What can hang from each mark
Z464: Z465
Z164: Z979 Z985
Z985: Z164
Z723: Z611
Z886: Z685
Z979: Z465
Z609: Z611 Z723
Z465: Z464 Z685 Z985
Z611: Z464 Z465 Z609

Known rows, with every way that one mark hangs from another
Z609{Z611{Z465{Z464 Z685 Z985}} Z723}: 22.5,33.2,-22.5,-28.4,-39.9,9.9,37.4,17.3,45.5,-2.0,9.9,-1.2,0.4,39.1,-17.4,-19.0,-28.3,-2.5,-0.4,36.3,2.2
Z164{Z979 Z985}: 4.5,18.9,8.5,26.4,-16.4,59.9,43.4,-5.7,11.4,1.0,-10.1,-21.2,51.0,-13.0,27.7,15.6,-31.7,15.7,-5.3,-42.8,-23.2
Z979{Z465{Z464 Z685}}: 16.1,16.1,22.7,-0.4,-27.4,9.0,0.4,12.6,60.1,4.5,-11.5,-21.3,7.0,1.8,-18.3,5.0,17.8,-10.7,18.3,-1.2,-20.0
Z723{Z611}: -7.0,27.7,-0.1,5.6,-16.1,27.2,27.6,10.5,25.0,-2.7,14.6,-4.5,11.0,13.2,-15.3,-26.2,-31.7,19.0,-16.6,-2.7,8.5
Z611{Z464 Z465{Z685 Z985} Z609{Z723}}: 14.1,34.1,-17.3,-17.9,-30.1,12.1,50.2,9.8,19.7,-2.3,27.0,6.6,16.4,21.6,-6.5,-13.1,-53.7,20.6,-4.4,33.1,13.5
Z609{Z611{Z465}}: 17.7,14.1,-6.4,-3.9,-24.1,27.3,48.3,0.5,26.5,10.4,22.1,-2.6,-2.6,16.2,-15.5,-23.7,-32.7,8.1,-21.5,-12.9,-10.5
Z465{Z464}: -8.2,28.5,10.9,1.4,-19.4,16.1,13.5,6.6,42.2,-5.2,-1.5,-12.4,4.5,8.9,-7.1,-10.1,-4.4,-13.2,4.0,-6.8,-3.3
Z723{Z611{Z465{Z985{Z164}}}}: 19.8,17.3,-28.4,-8.5,-19.8,51.0,79.1,-7.2,20.7,-1.6,10.6,3.9,31.1,22.0,19.1,-0.1,-25.8,7.3,-19.0,6.2,-29.9
Z723{Z611{Z465{Z685 Z985}}}: 43.7,18.0,-7.9,-8.0,-20.3,30.7,57.1,-0.3,22.9,3.5,8.6,2.4,8.9,21.6,-11.5,-6.2,-10.9,4.9,-9.1,21.3,-10.0
Z723{Z611{Z464 Z465{Z685 Z985}}}: 37.7,11.6,-15.4,-21.5,-24.5,15.7,51.5,2.5,34.5,10.7,18.6,-7.2,13.1,26.7,-10.9,-14.2,-40.5,-3.9,-0.8,19.5,-7.1
Z609{Z611{Z464 Z465{Z685 Z985}} Z723}: 23.0,26.0,-28.6,-22.0,-42.0,7.5,49.4,17.6,33.4,6.8,24.0,-3.8,9.5,40.0,-16.3,-25.1,-60.5,8.5,-6.9,28.2,8.9
Z611{Z464 Z465 Z609}: 1.9,17.0,-2.8,-12.4,-16.7,18.0,43.9,-4.3,24.2,7.7,34.1,-1.2,8.2,3.9,-4.6,-18.7,-57.6,11.5,-12.5,-10.5,-3.8
Z464{Z465{Z985{Z164}}}: 25.2,19.0,-10.9,-1.5,-21.4,46.9,85.6,-5.8,24.5,-14.8,-10.5,2.7,32.8,9.4,36.6,19.8,5.5,-12.8,-10.0,5.4,-40.1
Z609{Z723{Z611{Z464}}}: -30.1,37.2,-20.4,-8.5,-29.3,5.4,19.2,26.9,36.1,-1.0,32.1,-9.1,19.4,28.7,-16.8,-46.0,-82.5,32.1,-12.1,8.7,29.7
Z465{Z464 Z685 Z985{Z164}}: 12.5,29.1,-0.7,0.8,-25.8,36.8,46.5,4.6,37.6,-14.8,-18.6,-12.8,28.3,18.9,10.3,23.1,15.1,-26.1,9.8,16.2,-18.6
Z886{Z685}: 21.6,15.0,23.0,21.0,-18.1,33.6,35.8,2.3,24.6,-4.7,-6.4,-8.7,1.6,-5.1,-5.1,1.2,-10.9,1.6,-13.8,-4.7,8.0
Z465{Z685}: 16.1,25.2,22.6,24.0,-17.7,26.3,30.6,7.4,19.4,-2.6,1.0,-9.8,6.5,4.1,-20.3,1.4,7.0,0.3,-2.0,-2.8,6.5
Z464{Z465}: 22.6,18.4,10.6,1.7,-17.5,24.4,55.1,0.0,29.4,-3.5,3.5,-1.1,6.4,0.7,5.4,-3.7,-4.6,-4.7,-9.8,-8.7,-18.8
Z465{Z985{Z164}}: 3.1,27.5,-7.8,17.1,-20.7,50.9,60.0,-2.6,14.5,-14.5,-9.1,-1.8,37.4,12.6,25.9,14.3,4.8,-1.5,-10.4,0.8,-18.9
Z723{Z611{Z464 Z465{Z685 Z985} Z609}}: 22.2,19.6,-18.4,-31.6,-21.0,17.7,51.0,3.3,28.1,2.3,29.4,1.9,14.0,22.4,-13.0,-18.7,-59.7,14.6,-10.4,29.1,3.3
Z985{Z164{Z979{Z465}}}: -4.3,9.3,3.4,26.3,-27.5,66.6,51.1,5.7,36.2,2.0,-4.1,-23.6,50.2,-13.1,24.4,31.9,-11.9,13.8,-3.0,-47.3,-45.6

Rows
19.5,16.8,1.7,-3.0,-31.8,31.0,31.1,6.4,55.0,-6.6,-25.0,-17.2,36.1,11.0,13.5,28.1,27.7,-19.0,18.6,13.2,-40.9	Z979{Z465{Z464 Z685 Z985{Z164}}}
44.1,17.3,3.6,-12.3,-23.1,19.5,43.2,-4.5,39.0,1.6,-7.1,-5.5,2.3,17.6,-3.4,9.9,14.6,-27.2,11.9,17.0,-21.7	Z611{Z465{Z464 Z685 Z985}}
6.3,14.5,0.6,-3.8,-30.6,40.9,20.8,7.2,57.6,-2.6,-18.6,-20.5,33.9,-0.7,22.3,22.8,3.7,-7.4,11.6,-17.3,-42.6	Z164{Z979{Z465{Z464 Z985}}}
36.2,14.4,-11.6,-30.6,-25.2,10.5,56.7,10.1,45.9,-1.9,8.1,-7.2,17.2,24.7,-2.8,-10.7,-37.8,-10.3,-0.5,28.8,-9.6	Z723{Z611{Z464{Z465{Z685 Z985}}}}
10.3,16.8,-5.9,12.6,-26.8,45.1,45.3,-0.3,31.6,-6.0,-15.4,-7.3,43.2,4.7,28.5,19.0,17.5,7.2,-4.1,-3.2,-43.4	Z979{Z465{Z985{Z164}}}
-13.6,32.2,-16.8,-14.2,-25.9,9.9,40.5,9.2,22.4,3.1,41.8,3.7,12.1,13.1,-6.6,-31.2,-77.9,31.1,-13.9,3.1,13.0	Z611{Z464 Z465 Z609{Z723}}
20.0,9.2,18.3,5.6,-27.9,39.4,15.5,3.8,52.7,8.7,-26.2,-37.2,48.3,-15.6,15.4,29.9,-9.3,-0.7,22.8,-31.0,-44.7	Z164{Z979{Z465{Z464 Z685}} Z985}
42.6,18.8,-1.4,1.2,-22.9,44.9,86.5,-1.6,25.0,-13.0,-14.1,-2.1,30.4,10.4,22.6,30.1,15.9,-18.3,-1.7,15.2,-35.1	Z464{Z465{Z685 Z985{Z164}}}
16.7,19.9,10.2,-19.1,-20.7,10.3,49.7,7.2,35.3,-2.4,20.6,-5.6,8.2,2.4,-10.1,-5.2,-41.4,-1.4,-2.2,9.4,-1.7	Z611{Z464{Z465{Z685}} Z609}
23.2,13.4,10.6,0.1,-32.8,38.6,22.0,12.0,58.3,-1.4,-22.8,-24.9,29.8,0.5,8.2,32.9,14.9,-13.1,20.2,-7.3,-37.6	Z164{Z979{Z465{Z464 Z685 Z985}}}
4.1,32.3,-42.2,-9.0,-28.2,43.4,74.9,6.2,19.0,-6.9,18.2,8.8,34.9,31.6,17.0,-12.9,-45.4,28.1,-19.7,21.2,-11.8	Z609{Z723{Z611{Z465{Z985{Z164}}}}}
21.3,30.8,-24.9,-31.3,-34.4,3.0,54.0,23.4,43.6,-5.5,16.1,-1.4,20.3,34.0,-4.4,-22.5,-56.9,9.7,-2.1,42.8,7.0	Z609{Z723{Z611{Z464{Z465{Z685 Z985}}}}}
-4.0,29.1,-10.6,-2.2,-23.4,39.5,44.9,-0.1,37.3,-15.9,-14.9,-8.3,32.1,17.7,25.7,13.0,4.8,-20.8,2.7,6.3,-24.4	Z465{Z464 Z985{Z164}}
20.4,23.0,-13.4,-40.8,-21.5,13.1,54.1,10.4,39.6,-9.7,19.1,1.5,17.5,20.3,-4.7,-14.4,-54.9,6.9,-9.4,38.9,-0.6	Z723{Z611{Z464{Z465{Z685 Z985}} Z609}}
26.9,15.4,3.0,15.8,-29.1,42.6,46.6,4.3,32.0,-5.0,-19.3,-11.3,39.3,4.8,14.6,29.7,29.2,0.8,4.5,7.6,-36.7	Z979{Z465{Z685 Z985{Z164}}}
30.5,11.9,-21.4,-26.5,-35.1,27.4,79.7,9.0,45.5,-4.5,4.0,-12.0,28.8,29.3,12.0,4.8,-36.9,-21.1,-4.7,18.3,-27.6	Z609{Z611{Z464{Z465{Z685 Z985{Z164}}}}}
15.6,17.4,-28.7,-27.8,-22.6,36.8,73.9,0.3,26.5,-0.1,26.9,-1.3,32.7,23.3,4.0,-2.6,-62.5,10.7,-11.8,23.9,-12.8	Z723{Z611{Z464 Z465{Z685 Z985{Z164}} Z609}}
3.9,9.2,9.5,2.8,-25.6,42.2,13.1,-1.4,52.5,8.3,-21.6,-32.7,52.5,-15.8,29.9,19.0,-19.9,5.5,14.9,-40.8,-50.5	Z164{Z979{Z465{Z464}} Z985}
1.9,23.4,-9.3,-14.9,-11.8,31.4,46.3,-0.6,18.7,1.1,34.9,8.3,5.5,8.6,-14.5,-27.6,-53.0,32.4,-27.3,3.1,0.7	Z723{Z611{Z465 Z609}}
34.3,17.0,14.2,12.6,-27.3,25.0,24.3,7.1,33.9,-1.2,-16.5,-8.8,20.5,3.7,-3.3,14.1,30.8,4.2,6.0,12.8,-22.7	Z979{Z465{Z685 Z985}}
